Every row comes from one small tree of marks. Brackets hold a mark, then the marks that hang from it, in alphabetical order. Every link used is in the known rows. Which tree was each row made from?
Known rows
[lurifot [bira kimek vove] [pira tibub] rorem]: [-2 4 13 1 -4 18 7 -17 -32 -7 -5 9 -10 -25 -10 6 6 -21 7 13 -5 -27 -7 -22 -46 19 -43 7 7]
[tibub [pira [lurifot [bira vove] rufe]]]: [9 7 21 -9 -3 19 13 -10 -28 -12 -8 -5 2 -2 -8 13 3 -34 6 1 -3 -12 -18 -18 -33 24 -44 3 9]
[lurifot bira rorem [rufe madu]]: [8 5 14 -5 16 12 23 -9 -9 -8 -9 12 -3 -41 -11 1 7 -20 2 -3 20 -11 -25 -20 -42 16 -38 -4 14]
[madu [rufe [lurifot fugul]]]: [14 11 -12 10 10 5 17 -3 1 -27 14 4 8 -15 -13 2 18 -9 4 5 19 -29 -28 -7 -32 11 -16 -13 -1]
[fugul [lurifot bira pira]]: [4 5 18 -19 8 16 12 -3 0 -2 -7 13 -8 -12 -8 7 -2 -19 3 13 12 -22 -19 -11 -32 14 -29 -11 -1]
[pira lurifot tibub]: [6 6 7 -7 -9 15 11 -2 -3 -10 0 1 -3 1 -8 -3 5 -31 10 21 -4 -21 -25 -21 -18 5 -21 -5 11]
[madu [rufe [lurifot [bira vove] fugul pira rorem]]]: [6 15 -8 12 13 14 17 -17 -22 -22 -1 6 10 -24 -7 3 10 -17 9 -3 13 -31 -18 -12 -57 21 -38 -7 0]
[bira kimek [lurifot fugul rufe]]: [5 4 1 5 8 10 7 -10 -19 -14 -2 3 -13 -24 -14 14 9 -9 0 8 20 -36 -14 -15 -42 24 -31 -2 -4]
[lurifot [bira kimek] [fugul tibub] rorem]: [1 7 -5 -5 9 17 10 -13 -14 5 -3 15 -10 -30 -7 20 -2 -25 10 19 14 -33 -12 -14 -39 33 -35 -7 4]
[pira [lurifot bira rorem [rufe madu]] nefur tibub]: [6 7 7 -1 4 21 32 -10 -24 1 -19 0 0 -29 -9 -7 -7 -44 19 8 -9 -21 -28 -36 -43 9 -45 9 18]
[rimup [fugul [lurifot bira pira] tibub]]: [-1 2 5 -24 1 24 19 -5 -2 19 -2 20 -6 -4 -1 10 -17 -21 3 26 7 -32 -19 -3 -33 19 -31 -20 -1]
[fugul [tibub [pira [lurifot [rufe madu]]]]]: [12 4 4 -11 -8 16 21 -6 -12 -6 0 9 -3 -17 -8 15 4 -26 5 8 -3 -10 -28 -20 -26 14 -30 -7 9]
[rorem [lurifot fugul [pira nefur tibub] rufe]]: [0 9 12 7 0 19 32 -10 -19 -5 -11 1 5 -12 -4 -9 -5 -44 14 15 2 -43 -25 -28 -39 19 -29 -10 4]
[bira kimek [lurifot [fugul [tibub pira]] rufe] vove]: [2 3 2 1 -7 21 0 -17 -39 -11 8 3 -13 -13 -6 35 6 -8 3 15 3 -33 -6 -11 -42 36 -41 -2 -2]
[rufe [lurifot [bira kimek] [pira tibub] rorem] madu]: [8 3 0 10 -4 4 21 -16 -21 -9 7 18 0 -44 -23 -2 6 -4 5 5 5 -22 -18 -25 -56 4 -43 11 6]
[fugul tibub]: [5 4 -4 -9 1 15 10 -1 6 -6 8 13 -9 -5 -4 11 9 -16 2 19 11 -21 -21 -7 -16 12 -16 -20 8]
[vove [bira kimek [lurifot [pira nefur] rufe]]]: [5 9 -3 5 6 19 17 -11 -24 -4 -13 0 -18 -21 -25 18 4 -6 3 6 0 -32 -9 -10 -39 12 -28 7 -4]
[lurifot bira fugul]: [6 10 4 -8 9 13 11 -5 -1 -13 -4 3 -2 -19 -9 7 9 -22 5 14 21 -26 -20 -11 -31 24 -27 -10 2]
[madu [rufe lurifot]]: [15 8 -7 10 8 4 17 -1 5 -24 18 6 5 -9 -17 -1 18 -6 -1 1 15 -22 -30 -4 -25 2 -16 -12 4]
[rorem lurifot]: [7 -1 6 -1 3 6 11 -1 4 -14 12 8 -2 0 -11 -4 5 -28 -4 18 15 -27 -23 -4 -22 12 -20 -13 13]
[madu rufe]: [13 7 3 1 11 12 13 1 6 -21 9 4 -5 -12 -12 1 20 -15 2 8 11 -23 -29 -4 -15 9 -16 -16 3]
[tibub [fugul lurifot] pira]: [18 2 30 -24 -8 9 8 -1 -4 -3 13 6 0 7 -7 30 2 -10 7 21 -4 -28 -19 -5 -15 20 -27 -15 12]
[bira kimek vove]: [5 -2 -4 -6 -1 6 -3 -5 -15 -22 13 7 -13 -12 -16 12 19 -13 -5 17 7 -26 -11 -8 -28 12 -25 0 10]
[rorem [lurifot [bira vove] fugul [pira nefur] rufe]]: [-2 9 2 3 9 21 24 -14 -31 -12 -14 -3 5 -13 -5 -2 -5 -49 8 7 9 -40 -18 -21 -52 26 -44 -3 2]
[lurifot pira]: [7 7 3 -5 2 8 12 -4 3 -14 0 12 -5 -13 -7 1 14 -12 1 11 11 -24 -19 -13 -24 9 -17 -15 4]
[pira [lurifot bira rorem] nefur tibub]: [5 8 4 -3 0 23 22 -8 -18 5 -14 -1 -1 -6 -6 -2 -10 -44 23 20 -15 -29 -21 -30 -29 13 -36 4 20]
[kimek [bira lurifot]]: [9 -1 3 0 1 14 3 -11 -3 -24 10 4 -14 -3 -2 6 9 -3 -7 12 21 -19 -15 0 -21 10 -22 -2 9]
[rimup fugul]: [8 1 -2 -11 -1 7 15 0 4 -3 9 10 -1 -2 -8 0 7 -12 -3 24 11 -32 -22 -3 -20 15 -18 -18 13]
[lurifot pira rufe]: [7 10 14 -3 8 10 19 -4 -3 -11 -10 9 -3 -18 -5 -1 12 -17 2 -2 17 -21 -22 -20 -31 12 -22 -14 2]

Which tree is each row?
[10 7 -20 17 6 12 17 -12 -30 -23 10 3 1 -20 -21 3 10 -13 5 -1 -2 -35 -17 -13 -47 5 -40 11 -5]	[madu [rufe [lurifot [bira kimek vove] [pira nefur]]]]
[2 9 1 -7 15 19 24 -12 -12 -1 -12 13 -2 -44 -2 10 1 -27 9 5 22 -20 -23 -20 -49 28 -38 -11 7]	[lurifot bira [fugul tibub] rorem [rufe madu]]
[12 13 6 -6 -1 12 26 -6 -20 -6 -14 -5 5 -6 -5 13 0 -38 18 13 -7 -32 -24 -28 -26 26 -29 -5 10]	[tibub [pira [lurifot fugul rufe] nefur]]
[-3 -1 9 -11 -6 24 10 -10 -33 -3 -4 5 -13 -11 -12 10 -5 -27 10 25 -14 -36 -11 -22 -39 11 -42 10 0]	[fugul [lurifot [bira kimek vove] [pira nefur tibub]]]
[6 -4 -1 -2 -3 17 -5 -15 -16 -32 13 0 -16 3 0 9 13 -5 -10 13 14 -20 -9 2 -26 11 -28 1 13]	[kimek [bira lurifot vove]]
[4 7 7 0 9 9 12 -12 -15 -1 -8 15 -10 -31 -14 7 4 -17 5 7 10 -28 -11 -18 -41 21 -36 0 5]	[lurifot [bira kimek] pira rorem]
[6 1 7 6 7 9 6 -7 -17 -12 3 4 -16 -18 -17 10 9 -5 -4 4 16 -27 -15 -12 -34 15 -32 0 0]	[bira kimek [lurifot rufe]]
[2 -1 -3 1 9 16 20 -12 -19 -5 4 12 -5 -39 -17 7 -4 -37 -1 10 22 -28 -24 -13 -50 26 -44 0 -4]	[rorem [lurifot [bira kimek] [fugul tibub] [rufe madu]]]
[8 10 1 2 -2 23 18 -11 -25 0 -2 0 -6 -9 0 27 -1 -15 14 17 -1 -37 -16 -16 -31 32 -32 -11 2]	[bira [lurifot [fugul [tibub [pira nefur]]] rufe]]
[3 0 14 1 7 19 5 -19 -27 -22 -1 1 -11 -7 7 9 5 -13 -4 0 18 -19 -9 -8 -39 19 -36 1 19]	[kimek [bira [lurifot rorem rufe] vove]]
[5 12 13 -4 15 10 19 -7 -8 -6 -13 8 0 -23 -1 6 9 -25 9 6 22 -28 -19 -21 -37 28 -23 -16 12]	[lurifot fugul rorem rufe]
[2 2 11 -20 4 11 19 -4 -3 14 -4 21 -3 -6 1 5 -11 -15 4 25 6 -39 -17 -9 -35 18 -23 -22 15]	[rimup [fugul [lurifot pira rorem]]]
[0 0 24 -14 13 16 7 -9 -29 0 -8 10 -11 -19 -11 17 -6 -27 2 6 11 -23 -10 -16 -47 26 -46 4 8]	[fugul [lurifot [bira kimek vove] rorem rufe]]
[4 6 -7 -1 8 14 3 -13 -17 -5 -4 5 -18 -23 -23 26 6 -3 3 21 12 -32 -3 1 -41 28 -23 -1 6]	[vove [bira kimek [lurifot fugul rorem]]]
[4 8 -10 -1 2 16 3 -13 -16 -12 -6 4 -17 -23 -24 23 10 0 0 18 10 -33 -5 0 -41 22 -21 -2 -9]	[vove [bira kimek [lurifot fugul pira]]]
[3 4 -7 -2 -2 19 0 -20 -22 -32 2 1 -12 -8 6 10 12 -7 -4 13 17 -30 -7 -5 -40 18 -28 -3 3]	[kimek [bira [lurifot fugul pira] vove]]
[14 14 -4 8 4 12 21 -10 -9 -8 14 12 9 -14 -3 22 7 -9 13 10 4 -29 -21 -8 -33 28 -24 -19 6]	[madu [rufe [lurifot [fugul [tibub pira]] rorem]]]
[3 2 6 8 -9 14 3 -11 -18 -10 6 6 -16 -17 -15 7 9 0 3 19 -1 -33 -12 -16 -34 9 -30 3 -4]	[bira kimek [lurifot [pira tibub]]]
[22 6 7 -10 -8 10 29 -7 -21 -10 -1 -5 6 -11 -12 15 4 -29 14 7 -16 -27 -27 -25 -28 10 -38 1 18]	[tibub fugul [pira [lurifot [rufe madu]] nefur]]
[10 1 24 -15 1 18 30 -5 -18 4 -4 4 -1 -18 -4 11 -6 -26 17 16 -9 -34 -27 -28 -36 8 -38 -5 24]	[pira nefur [tibub [fugul [lurifot rorem [rufe madu]]]]]
[2 9 -6 -9 6 16 13 -7 0 -1 -1 15 -6 -16 4 14 3 -23 11 23 14 -32 -16 -13 -30 27 -19 -23 12]	[lurifot [fugul tibub] rorem]
[1 -4 10 -18 4 14 -1 -4 -18 -10 7 7 -15 -10 -15 17 3 -20 -4 19 7 -24 -11 -5 -34 17 -38 3 3]	[fugul [lurifot [bira kimek vove]]]
[5 3 -8 6 -3 3 5 -13 -23 -20 10 9 -1 -18 -21 6 10 -8 -4 1 10 -25 -9 -12 -49 7 -40 8 -2]	[rufe [lurifot [bira kimek vove] pira]]
[7 0 20 -19 13 16 20 -1 -3 -7 -5 10 -7 -29 -12 5 2 -21 -3 4 20 -11 -29 -13 -37 13 -36 -5 3]	[fugul [lurifot bira [rufe madu]]]
[12 5 -16 1 6 -4 19 -8 -4 -19 10 15 7 -33 -12 3 13 -5 2 10 21 -27 -21 -17 -47 11 -24 -8 17]	[rufe [lurifot fugul rorem] madu]
[-4 9 16 1 -1 21 12 -17 -36 -13 -12 0 -5 -30 -10 5 9 -27 9 4 6 -29 -13 -28 -52 26 -44 6 -8]	[lurifot [bira kimek vove] fugul [pira tibub] rufe]
[14 10 -3 12 13 4 20 -4 0 -18 13 9 6 -13 -12 0 12 -8 4 0 13 -25 -26 -9 -31 7 -20 -12 12]	[madu [rufe [lurifot rorem]]]
[8 14 12 17 7 17 25 -12 -13 -10 2 9 8 -22 -11 -6 4 -12 13 -3 4 -23 -25 -18 -43 10 -34 -4 2]	[madu [rufe [lurifot bira [pira tibub] rorem]]]
[5 6 -2 1 5 16 5 -13 -17 -3 -7 10 -19 -22 -23 21 5 1 0 14 5 -28 -3 -1 -40 18 -24 0 4]	[vove [bira kimek [lurifot pira rorem]]]
[4 3 13 8 1 22 35 -12 -21 -7 -8 5 3 -30 -13 -14 -5 -39 8 7 -1 -27 -30 -26 -44 6 -43 3 5]	[rorem [lurifot bira [pira nefur tibub] [rufe madu]]]
[6 5 14 4 13 14 12 -8 -14 -6 -5 7 -8 -15 -4 7 4 -9 3 3 16 -26 -15 -15 -37 19 -30 -11 13]	[bira [lurifot rorem rufe]]
[0 4 15 -18 14 24 24 -9 -12 10 -15 22 -9 -36 -1 10 -11 -24 6 3 13 -16 -23 -20 -49 17 -41 -12 3]	[fugul [lurifot bira pira rorem [rufe madu]] tibub]
[0 4 7 4 7 21 23 -12 -29 -12 -10 0 2 -8 -8 -6 -5 -44 2 4 3 -33 -19 -18 -45 17 -45 -2 7]	[rorem [lurifot [bira vove] [pira nefur] rufe]]
[4 1 30 -17 10 17 7 -10 -33 0 -3 4 -6 -12 -9 24 -7 -27 6 3 5 -30 -11 -14 -48 25 -52 1 12]	[tibub [fugul [lurifot [bira kimek vove] rorem rufe]]]
[0 3 11 -18 10 19 23 -7 -8 7 -9 24 -10 -31 2 11 -6 -19 6 8 11 -18 -23 -20 -44 14 -29 -19 7]	[fugul [lurifot pira rorem [rufe madu]] tibub]
